In the rows, zero is written as 128.
Known rows, with every step that occurs
m u p c t h: [192 138  92 118 117 144 182 163 142 130 162 104 140 109 123  81 158 153
 126 167 135  87 188 112 116 112 193 143 132  91 186 127 202 124 105 160
  96 149 131 147 123 138 128]
v q t: [178 155 129 111 143 117 124 114 162 103 139 134 140 132 139  69 132 125
 121 153 111 105 152 125 112 137 123 137 133 122 121 138 118 127 123 111
 146 127 142 127 109 127 135]
q t h: [169 145 126 118 143 116 147 125 179 113 137 129 138 137 139  64 155 122
 121 134 117 113 152 109 117 134 126 122 132 115 135 128 111 142 130 129
 134 123 130 124 111 128 136]
t c: [109 166 127 126 134 125 140 144 125 129 125 134 124 116 136 127 131 132
 128 142 120 129 122 127 101 140 140 141 123 117 131 138 117 136 103 150
 121 125 125 125 117 126 121]
d h t: [158 138 134 119 129 125 146 105 177 109 127 124 126 143 131  93 145 122
 119 135 122 126 168 117 105 120 133 121 136 143 132 120  85 115 104 121
 142 136 129 137 118 122 127]
r c: [105 155 125 126 130 126 139 126 110 126 130 123 118 122 127 126 117 134
 124 143 116 133 132 136 111 142 137 152 128 104 137 140 138 129 114 145
 127 131 123 130 121 131 126]
x s r c: [ 72 173 115 116 138 118 149 152 135 148 125 145 130 123 121 135 157 134
 117 119  85 146 112 132  92 164 113 180 122  75 106 136 161 119 131 139
 145 124 120 119 125 133 127]
r c p u m: [146 115  87 136 105 145 201 148  84 138 157 113 155 111 144 125 141 160
 133 165 124 108 164 154 152 120 183 131  98  91 190 145 228 124 117 168
 105 145 126 145 145 136 118]
h b: [167 133 127 134 126 127 142 116 132 110 139 130 133 130 139 130 125 121
 119 120 131 126 142 128 107 119 125 136 132 122 137 130  90 124 137 129
 130 130 127 131 135 133 128]
l d h t c: [164 175 133 115 145 130 182 105 166  98 131 125 105 132 150  97 159 127
 122 151 121 126 165 120  76 129 138 116 146 145 131 140  46 133  93 137
 151 150 122 136 104 116 123]
b h: [136 109 126 118 126 134 134 117 160 119 129 116 121 131 120 113 149 121
 122 139 125 133 156 124 111 126 126 134 143 143 127 130 115 123 126 140
 136 133 128 130 124 127 130]
x s: [ 99 152 128 114 134 132 142 145 133 140 126 138 127 129 131 144 146 127
 124 112 104 136 121 123 114 138 114 143 124 106 108 121 127 118 135 123
 148 131 127 125 123 132 131]
d l: [150 123 137 127 137 132 162 106 128 128 130 124 105 132 129 133 134 128
 123 120 133 127 138 133 107 124 130 109 142 144 119 126 103 143 146 126
 129 136 128 130 129 118 130]
v q: [156 139 128 119 128 124 115 109 134 112 137 134 131 130 130 110 127 126
 122 140 112 117 147 127 131 128 124 142 134 133 116 136 130 121 130 118
 137 132 137 128 114 131 133]
b h t c r s: [122 176 123 100 134 133 134 162 186 121 116 131 127 123 129  98 174 136
 119 141  90 141 132 107  74 141 133 167 131 111 125 117  89 119  78 134
 133  99 121 122 112 130 120]
v q t h: [196 156 125 109 143 112 135 108 184  98 147 134 140 139 140  45 154 119
 116 147 100 101 172 109 120 134 123 138 139 118 124 136 112 134 130 120
 142 128 138 125  97 131 141]
u p c t q: [195 139 101 116 113 134 107 148 144 118 159 114 147 110 120  89 132 147
 127 188 112  85 161 120 125 123 168 156 138 100 149 140 170 113  85 129
 114 142 138 146 102 136 121]
t q: [167 128 121 126 125 120 108 117 134 114 141 135 135 130 130 104 135 129
 126 141 119 106 141 125 146 133 124 144 133 136 125 139 124 124 123 113
 130 130 133 129 108 132 130]
u p c r: [118 145 105 120 107 141 118 169  97 133 141 118 154 105 108 110 126 151
 140 163 132 118 129 123 137 120 166 199 133  99 158 112 182 135 101 139
 103 121 128 143 144 140 112]
a z: [122 139 137 122 127 125 125 149 129 138 122 124 127 128 137 147 117 134
 124 113 109 140 117 145 117 124 111 128 134 116 112 124 126 120 135 128
 128 131 122 125 133 129 128]
b h d l: [189 119 140 117 147 142 177  77 148 102 147 117  85 137 137 125 160 121
 113 130 128 129 182 137  84 116 119  85 164 168 121 130  53 147 161 144
 137 147 128 131 128 115 134]
t c r: [105 163 120 124 131 123 131 162 103 130 123 133 135 114 128 116 136 140
 133 143 133 134 108 118 128 137 146 169 125 118 127 129 129 141  90 142
 121 103 120 124 127 128 116]
s z a: [127 135 143 109 138 118 114 155 139 148 112 136 117 122 133 152 149 139
 119  88  95 153 125 149 137 124 101 146 132 117  93 130 114 107 164 110
 142 130 118 121 124 133 130]
r s x: [ 85 157 135 109 137 126  96 140 166 148 121 154 134 135 129 153 166 134
 120 115  82 147 104 114  78 143 109 152 127  96 106 120 126 120 139 111
 140 119 122 123 130 132 129]
h t q: [196 146 120 115 125 119 109 111 170 105 141 139 135 132 134  84 136 128
 124 140 104 100 154 124 140 130 122 127 125 133 122 129 103 119 107 107
 131 124 138 128  92 127 128]
u p: [139 124 117 131 120 134 128 149 119 136 139 128 147 116 128 125 135 139
 130 141 126 118 133 131 135 121 144 141 123 116 152 120 154 131 129 139
 114 128 131 141 139 133 125]
t c p: [120 140 117 125 123 130 149 145 116 132 136 133 146 110 144 128 139 141
 126 151 121 127 129 125 122 128 143 135 106 113 133 135 131 138  92 158
 108 123 127 137 123 123 114]
u m: [153 125 115 140 121 135 151 138 117 134 142 122 140 126 134 126 133 139
 131 142 123 114 145 138 145 129 143 111 123 122 152 137 160 129 137 134
 127 130 128 135 140 129 127]
m u: [146 125 115 127 128 138 168 137 107 132 136 128 128 122 132 122 137 139
 131 128 151 111 145 135 132 128 149 128 124 130 156 128 163 127 135 134
 115 137 130 131 139 130 129]
q t: [150 143 128 119 141 121 136 132 156 119 130 129 135 132 136  88 134 128
 127 141 126 115 131 127 111 137 127 121 127 119 133 130 117 135 121 121
 136 124 133 126 123 124 130]
m u p c r s: [119 160  98 114 110 156 151 195  92 147 141 125 152 102 116 124 154 165
 136 152 128 109 128 125 105 128 179 209 129  82 187 106 213 125 114 130
  95 124 127 141 158 150 117]
s x: [103 143 130 115 133 121 103 123 150 137 128 145 133 133 124 136 151 132
 126 128 113 139 120 120 110 136 116 138 126 116 105 126 129 131 133 125
 133 124 125 126 128 125 126]
x s r: [ 92 149 119 117 136 120 137 156 153 150 124 150 140 128 123 139 167 128
 121 105 100 140 110 125 109 150 104 155 122  98  98 125 149 118 144 122
 147 120 126 118 134 130 129]
b h t c: [145 163 124 107 132 129 146 125 191 110 125 126 118 121 134  91 154 125
 119 154 109 125 164 122  81 135 135 130 126 131 127 131  84 126  84 155
 129 125 128 126  99 122 121]
c p: [140 104 118 128 117 133 136 130 120 133 139 127 148 122 133 130 138 136
 127 136 129 128 138 126 147 117 132 122 113 124 130 125 141 130 118 136
 115 127 130 140 132 125 121]
p c r s z: [ 84 170 126 100 128 129  98 165 128 148 116 133 133 123 110 139 149 151
 128 118  90 151 108 123 100 137 132 215 138  81 115 118 148 116 125 102
 123 114 117 120 133 142 118]

Rows
[105 164 110 114 144 116 149 161 154 148 131 130 124 124 124 128 160 137
 111 130  88 140 118 124  90 158 124 148 125  70  98 146 162 105 109 137
 152 122 121 122 117 126 131] => x s r c t
[201 141 139 126 150 131 182  80 137 105 154 127  92 140 146 119 161 122
 113 111 121 121 177 123 109 113 122  84 157 149 124 127  62 160 172 142
 126 143 124 127 119 119 138] => t h d l
[184 135 124 131 127 121 155 111 157 105 147 128 134 136 143 105 146 115
 114 114 125 123 162 111 114 115 126 141 138 116 140 127  84 131 146 137
 125 130 124 129 125 136 134] => t h b
[168 121 130 119 138 138 145  99 148 104 143 122 108 133 134 121 155 122
 118 140 125 129 176 132 104 120 117 105 150 151 129 133  78 133 141 145
 136 139 128 129 128 124 132] => b h d
[123 126 103 122 117 136 179 154 108 135 138 130 147 107 147 126 153 147
 133 150 132 115 138 133 126 117 170 134  97 110 161 131 177 131  97 168
  99 139 128 135 129 131 114] => t c p u
[124 176 120 116 145 116 139 166 131 119 125 134 142 117 136  76 141 139
 132 156 133 122 112 117 111 147 144 160 126 109 132 131 118 147  82 136
 130  99 125 122 122 125 118] => q t c r
[158 121 104 131 119 145 169 159  97 139 146 127 143 111 130 119 146 149
 133 142 151 102 151 138 136 120 165 142 117 118 179 119 189 130 136 145
 102 137 134 144 149 135 127] => m u p
[ 75 174 112 101 116 139  86 182 135 153 133 143 158 113 107 135 164 158
 132 151  89 138 103 110  87 137 147 223 132  67 135 104 180 128 112 123
 113 112 121 137 146 144 112] => u p c r s x
[148 128  90 135 111 144 202 166 100 140 153 123 160 104 153 124 156 158
 136 164 127 101 156 144 142 118 185 119  93 103 186 141 209 133 105 173
  98 139 128 142 142 132 114] => t c p u m
[147 142 119 116 124 134 129 138 149 124 136 106 121 120 119 115 120 135
 126 162 123 117 143 120 101 125 155 127 138 105 130 137 146 115  89 134
 124 141 129 133 112 128 123] => p c t
[192 156 121 124 150 122 159 111 141 104 158 113 100 132 143 105 151 131
 110 146 105 121 176 118 111 126 139  95 147 105 134 152 101 130 115 158
 131 136 119 130 102 124 137] => r c t h d
[110 191 126 110 149 123 132 181 146 130 118 142 143 120 140  96 157 141
 126 143 102 130  94 113  77 155 135 173 126  90 133 125 112 136  89 122
 134  95 123 119 125 131 121] => q t c r s
[ 64 179 123  98 126 133  87 161 145 145 121 143 142 124 110 137 158 147
 129 138  91 148  97 107  80 144 131 209 137  79 113 113 153 125 110 112
 128 111 118 124 137 139 116] => p c r s x
[115 195 125 109 136 128 123 172 154 129 116 144 134 119 136 117 154 143
 124 128  91 136 105 111  90 142 136 164 118  98 125 114 103 125  79 122
 126  94 121 120 115 131 118] => h t c r s
[168  89  91 137 104 147 191 151 101 140 155 116 165 117 144 126 153 153
 137 150 137 102 161 145 170 107 174 106  98 114 182 132 220 125 132 151
 105 143 132 144 153 133 120] => c p u m
[142 156 118 118 137 123 155 149 144 122 137 135 153 113 150  88 147 141
 125 163 120 115 133 125 104 137 141 127 106 104 139 136 118 145  85 151
 119 120 132 135 117 119 115] => q t c p
[140 112  78 139 107 132 196 158 102 148 155 123 166 111 136 119 165 161
 130 158 119 112 153 156 148 132 173 142  97  81 178 147 252 124 129 167
 103 136 125 138 156 134 116] => s r c p u m
[ 90 165 122 111 120 141 112 165 122 136 122 126 137 120 114 131 135 143
 131 140 105 137 105 115  94 136 142 197 140  92 134 115 150 122 105 114
 119 117 122 126 138 143 117] => p c r s
[ 87 175 125 120 135 130 124 178 117 140 116 141 134 116 133 137 151 141
 127 130 105 143  90 112  97 147 138 181 127  99 127 125 125 130  96 128
 125  99 118 121 131 135 119] => t c r s
[139 183 126 117 135 124 141 139 160 118 124 138 124 118 142 108 133 133
 125 139 109 120 137 125  98 136 137 127 113 114 128 129  95 132  85 143
 121 121 128 124 102 122 119] => h t c
[197 154 120 115 137 132 148 115 159 103 159 110 111 128 135 101 148 131
 117 155 112 109 182 111 101 114 146 100 153 109 135 138 106 133 114 149
 122 147 126 131 103 127 131] => p c t h d
[100 150 114 130 130 114 135 133 130 137 128 135 131 121 121 121 139 135
 122 134 112 139 120 137 107 154 126 165 127  96 126 142 159 127 125 145
 124 121 122 122 132 129 124] => s r c
[204 128 119 106 123 125 116 100 201  96 141 127 129 136 126  68 158 122
 118 153 103 105 183 118 126 129 122 132 139 147 121 131  90 113 105 118
 138 130 137 130  88 127 130] => b h t q
[ 92 171  99 101 115 149 126 190 114 156 141 143 157 107 111 131 175 169
 135 153 113 121 121 118  85 136 169 223 126  69 163 104 215 126 119 130
 102 120 124 140 158 146 114] => m u p c r s x
[159 126 101 104 116 140 186 139 176 115 138 121 143 113 144  89 174 142
 124 162 121 113 181 129 105 112 166 121 101 123 158 125 142 121  78 173
 105 138 132 136 111 126 115] => b h t c p u
[111 125 105 130 120 118 141 138 120 139 138 134 153 116 124 123 149 144
 120 143 113 138 128 137 126 142 132 159 113  92 127 139 174 129 114 152
 112 120 123 133 137 126 117] => s r c p
[229 148 118 118 138 143 181 113 150 109 173 106 104 120 135 103 159 142
 114 160 115  99 197 118  88 101 163  96 161 115 149 128 105 150 134 157
 109 154 128 145 115 123 131] => u p c t h d l
[184 136 141 128 149 137 169  87 116 111 146 128  90 133 143 142 139 128
 119 119 131 123 155 141 100 118 121  82 151 153 121 129  66 154 162 132
 129 143 127 128 132 116 132] => h d l
[170 140  90 126 123 137 210 170 126 131 153 126 170 108 163  85 163 157
 134 175 127  89 159 143 123 127 184 110  91  94 189 143 195 138  97 166
 107 135 134 139 138 128 115] => q t c p u m
[220 153 129 114 146 137 180  92 158 101 160 106  87 131 137 105 153 130
 112 144 116 109 191 115  80 110 148  83 166 126 126 135  79 147 132 147
 122 155 126 133 104 118 133] => p c t h d l
[228 149  96 118 128 149 189 144 128 114 176 110 125 111 137  92 166 153
 122 168 133  82 205 119 109 105 185 113 143 101 186 129 164 135 122 166
  95 155 131 146 125 135 130] => m u p c t h d
[176 141 105 118 118 135 140 153 163 127 154 105 141 115 120  88 147 141
 123 168 111 104 169 107 116 113 170 144 138  88 157 128 167 124 100 154
 107 140 129 144 111 135 126] => u p c t h
[207 149 120 127 159 114 193  97 157 114 160 122  91 135 138 103 177 133
 101 128 104 125 174 124  85 134 131  91 160 112 114 152  94 146 146 155
 131 133 118 124 112 114 138] => s r c t h d l
[109 135  78 125 114 136 210 175 109 160 153 134 166 112 140 134 182 159
 125 142  94 120 146 150 133 142 158 157  91  61 159 140 252 116 135 163
 122 138 124 136 152 138 119] => x s r c p u m
[ 99 161 110 114 111 147 113 184 113 144 133 126 153 108 112 129 143 154
 134 152 103 127 111 118 104 129 159 211 134  80 157 107 178 125 107 125
 108 116 125 139 147 146 114] => u p c r s
[131 182 128 116 147 119 145 147 153 118 127 136 132 119 144  87 137 132
 126 154 119 115 125 125  82 148 135 134 121 108 137 139 105 143  95 143
 130 121 130 122 113 123 123] => q t c
[123 150 113 121 109 143 127 150 120 133 141 121 144 107 117 121 122 144
 134 164 122 112 142 132 109 122 159 170 130  99 161 120 169 132 114 146
 102 143 132 142 135 138 116] => u p c
[ 96 190 124  87 140 125 105 156 208 130 116 149 132 127 125 107 196 139
 117 141  74 152 126  99  57 149 123 181 130 101 101 115  92 122  83 131
 139  95 118 121 111 127 117] => b h t c r s x
[157 144 117 123 139 118 152 127 153 121 142 108 115 130 131  94 144 130
 114 146 107 126 159 111 116 133 149 125 137  95 132 147 136 122 101 153
 132 129 120 131  98 128 136] => r c t h
[148 159 117 117 124 128 148 139 152 121 135 137 147 113 146 109 142 142
 124 149 109 120 145 124 118 124 142 120  97 111 131 124 111 133  75 151
 108 120 130 137 106 119 112] => h t c p
[222 138 127 114 135 127 148  79 174  84 146 127 116 147 142  73 161 123
 121 151 116 105 184 117 119 124 124 115 159 163 124 140  55 122 113 100
 161 155 130 140  93 121 132] => l d h t q
[146 142 103 113 132 129 185 160 137 124 140 131 156 111 156  85 158 147
 131 164 133 103 141 134 108 125 168 128  96 101 165 135 167 138  88 160
 108 134 134 133 126 127 116] => q t c p u
[186 126  88 116 109 148 211 150 167 122 151 114 155 111 150  89 179 151
 127 174 113  99 199 139 122 114 180 107  96 116 183 134 174 122  86 177
 106 139 132 142 123 127 114] => b h t c p u m
